Each row was made from one path, in order. Every step used is in the known rows, and no mark comes twice. Write each row's path.
(in the rows, 128 means zero)
Known rows
regif -> patap -> tegi -> nilo -> fopi -> tapat: 112; 129; 213; 136; 126; 91; 172; 105; 111; 70; 120; 77; 94; 120; 137; 127; 142; 150; 157; 159; 92; 162; 187; 127
patap -> fopi: 137; 103; 143; 98; 140; 144; 159; 138; 133; 124; 95; 133; 123; 153; 138; 135; 119; 123; 121; 128; 161; 130; 186; 158
regif -> nilo -> fopi -> patap: 105; 150; 165; 122; 96; 107; 185; 124; 165; 62; 156; 108; 129; 137; 167; 114; 132; 150; 146; 118; 123; 173; 143; 153
regif -> patap -> tegi -> nilo -> fopi -> gufid: 133; 126; 205; 161; 176; 100; 180; 109; 133; 65; 145; 75; 94; 120; 145; 108; 130; 162; 118; 139; 70; 161; 156; 119
tegi -> patap: 149; 125; 120; 116; 125; 146; 80; 144; 117; 118; 135; 143; 149; 100; 109; 128; 129; 111; 133; 119; 133; 104; 155; 96
regif -> nilo -> fopi: 109; 154; 140; 119; 92; 96; 128; 125; 134; 95; 131; 137; 121; 159; 147; 134; 137; 137; 142; 117; 113; 175; 157; 126
tegi -> patap -> regif: 168; 91; 99; 112; 151; 150; 94; 119; 110; 113; 112; 113; 133; 98; 113; 143; 129; 114; 96; 107; 149; 125; 179; 114
regif -> patap: 130; 120; 154; 104; 135; 131; 133; 117; 137; 141; 122; 117; 112; 127; 143; 142; 114; 155; 108; 163; 123; 153; 133; 112
tegi -> nilo: 146; 134; 133; 125; 126; 128; 126; 136; 107; 114; 158; 135; 122; 127; 111; 152; 160; 126; 134; 111; 117; 118; 116; 119
tegi -> patap -> fopi -> nilo: 147; 97; 153; 79; 157; 165; 143; 172; 158; 105; 103; 138; 135; 98; 111; 86; 91; 92; 128; 103; 145; 98; 200; 138
patap -> regif -> nilo -> fopi: 129; 122; 120; 117; 127; 98; 142; 100; 127; 93; 109; 110; 113; 158; 151; 150; 141; 135; 105; 99; 129; 193; 187; 144
tegi -> nilo -> fopi -> gufid: 145; 137; 184; 159; 152; 109; 172; 150; 128; 60; 140; 97; 119; 142; 139; 105; 152; 134; 141; 98; 70; 112; 146; 141
gufid -> todon: 143; 135; 106; 136; 121; 158; 125; 125; 120; 134; 114; 115; 111; 169; 122; 137; 120; 118; 122; 124; 134; 171; 98; 112
tegi -> patap -> fopi -> gufid -> rumev: 185; 94; 142; 139; 151; 176; 127; 163; 138; 106; 108; 122; 109; 124; 114; 81; 81; 105; 90; 117; 134; 128; 178; 153
nilo -> fopi: 103; 134; 146; 142; 109; 101; 117; 133; 131; 94; 123; 102; 139; 155; 142; 116; 138; 138; 152; 104; 98; 130; 157; 141
tegi -> patap -> regif -> nilo -> fopi: 149; 117; 115; 104; 124; 115; 93; 119; 117; 83; 113; 118; 129; 133; 129; 150; 140; 126; 108; 92; 135; 169; 210; 112
tapat -> fopi: 122; 131; 117; 168; 79; 117; 92; 131; 154; 106; 120; 126; 162; 137; 120; 125; 158; 121; 112; 130; 131; 140; 129; 104
tegi -> patap -> regif -> nilo: 176; 109; 99; 89; 142; 145; 107; 109; 113; 118; 119; 148; 119; 101; 110; 159; 131; 113; 83; 120; 163; 167; 175; 104
nilo -> fopi -> tapat: 102; 136; 188; 136; 105; 98; 163; 134; 126; 84; 89; 89; 123; 141; 146; 97; 139; 120; 169; 131; 103; 129; 183; 162
patap -> regif -> nilo -> fopi -> tapat: 127; 118; 163; 110; 122; 96; 191; 98; 124; 84; 71; 95; 96; 140; 148; 134; 142; 117; 123; 128; 133; 190; 208; 169
fopi -> gufid: 145; 124; 162; 146; 173; 136; 181; 134; 145; 111; 117; 111; 113; 110; 136; 91; 121; 123; 110; 135; 110; 126; 127; 143
nilo -> fopi -> gufid -> todon: 137; 142; 160; 168; 151; 136; 168; 137; 141; 81; 95; 75; 106; 181; 152; 90; 114; 124; 129; 109; 90; 171; 125; 133

Write each row's path
137; 101; 187; 92; 132; 137; 206; 140; 128; 110; 60; 123; 106; 137; 139; 111; 121; 102; 139; 153; 163; 130; 205; 181 | patap -> fopi -> tapat
156; 146; 163; 163; 147; 139; 169; 146; 121; 65; 124; 82; 98; 182; 133; 114; 145; 124; 135; 89; 80; 157; 115; 125 | tegi -> nilo -> fopi -> gufid -> todon
112; 135; 185; 157; 120; 87; 162; 115; 106; 55; 128; 86; 107; 124; 120; 114; 157; 122; 177; 121; 94; 136; 178; 146 | patap -> tegi -> nilo -> fopi -> tapat
134; 109; 153; 139; 144; 121; 191; 114; 132; 50; 155; 54; 128; 140; 161; 131; 162; 150; 120; 78; 109; 138; 156; 176 | tegi -> nilo -> fopi -> patap -> regif
98; 148; 159; 148; 118; 97; 184; 92; 161; 55; 165; 95; 122; 119; 162; 111; 121; 154; 148; 126; 123; 193; 147; 146 | regif -> nilo -> fopi -> patap -> tegi
152; 111; 102; 101; 143; 125; 156; 89; 129; 131; 114; 133; 101; 126; 128; 165; 131; 125; 79; 122; 159; 188; 153; 137 | patap -> regif -> nilo
110; 151; 183; 113; 89; 91; 172; 123; 132; 86; 96; 129; 106; 140; 146; 116; 142; 119; 160; 139; 117; 169; 180; 151 | regif -> nilo -> fopi -> tapat
124; 97; 185; 70; 163; 149; 201; 142; 171; 128; 94; 114; 102; 127; 142; 99; 76; 129; 100; 143; 136; 149; 181; 155 | regif -> patap -> fopi -> nilo
150; 108; 125; 107; 146; 140; 213; 90; 152; 102; 137; 102; 108; 107; 157; 138; 124; 139; 81; 129; 167; 185; 134; 158 | fopi -> patap -> regif -> nilo
142; 124; 152; 189; 126; 126; 148; 136; 168; 90; 106; 112; 149; 121; 128; 92; 148; 112; 97; 136; 111; 136; 122; 118 | tapat -> fopi -> gufid
125; 103; 157; 91; 161; 144; 192; 156; 166; 120; 101; 125; 117; 127; 131; 83; 88; 103; 121; 108; 141; 123; 174; 170 | patap -> fopi -> nilo
90; 131; 167; 170; 134; 106; 174; 106; 160; 55; 154; 62; 138; 118; 157; 90; 120; 154; 156; 116; 109; 151; 154; 158 | nilo -> fopi -> patap -> tegi
130; 147; 175; 137; 138; 100; 183; 133; 152; 77; 118; 122; 112; 143; 155; 99; 124; 132; 125; 124; 98; 171; 151; 138 | regif -> nilo -> fopi -> gufid
166; 89; 175; 125; 156; 161; 190; 135; 150; 135; 89; 99; 72; 149; 150; 97; 64; 147; 62; 157; 127; 181; 161; 168 | regif -> patap -> fopi -> gufid -> rumev
112; 124; 135; 196; 104; 126; 149; 98; 181; 66; 152; 82; 161; 99; 134; 96; 142; 135; 117; 141; 138; 161; 117; 130 | tapat -> fopi -> patap -> tegi
143; 91; 134; 131; 166; 144; 206; 99; 146; 100; 130; 65; 122; 107; 156; 121; 125; 138; 90; 119; 150; 143; 137; 175 | fopi -> patap -> regif
128; 127; 138; 195; 99; 124; 148; 109; 161; 51; 185; 91; 152; 102; 119; 117; 171; 131; 121; 121; 127; 149; 104; 120 | tapat -> fopi -> patap -> tegi -> nilo
117; 120; 150; 161; 148; 132; 186; 99; 158; 88; 160; 84; 127; 91; 145; 101; 110; 143; 132; 142; 135; 146; 120; 152 | fopi -> patap -> tegi
139; 91; 210; 75; 141; 145; 216; 131; 134; 124; 56; 110; 92; 132; 155; 122; 105; 131; 115; 189; 161; 151; 211; 163 | regif -> patap -> fopi -> tapat
162; 126; 134; 140; 167; 134; 195; 102; 137; 80; 84; 79; 80; 182; 150; 126; 120; 122; 80; 105; 119; 235; 152; 140 | patap -> regif -> nilo -> fopi -> gufid -> todon
161; 95; 181; 82; 129; 156; 157; 158; 119; 97; 68; 134; 127; 106; 122; 109; 121; 90; 147; 148; 169; 100; 228; 147 | tegi -> patap -> fopi -> tapat
117; 136; 175; 143; 110; 115; 174; 145; 140; 51; 179; 81; 137; 136; 158; 117; 156; 152; 161; 94; 93; 116; 133; 156 | tegi -> nilo -> fopi -> patap
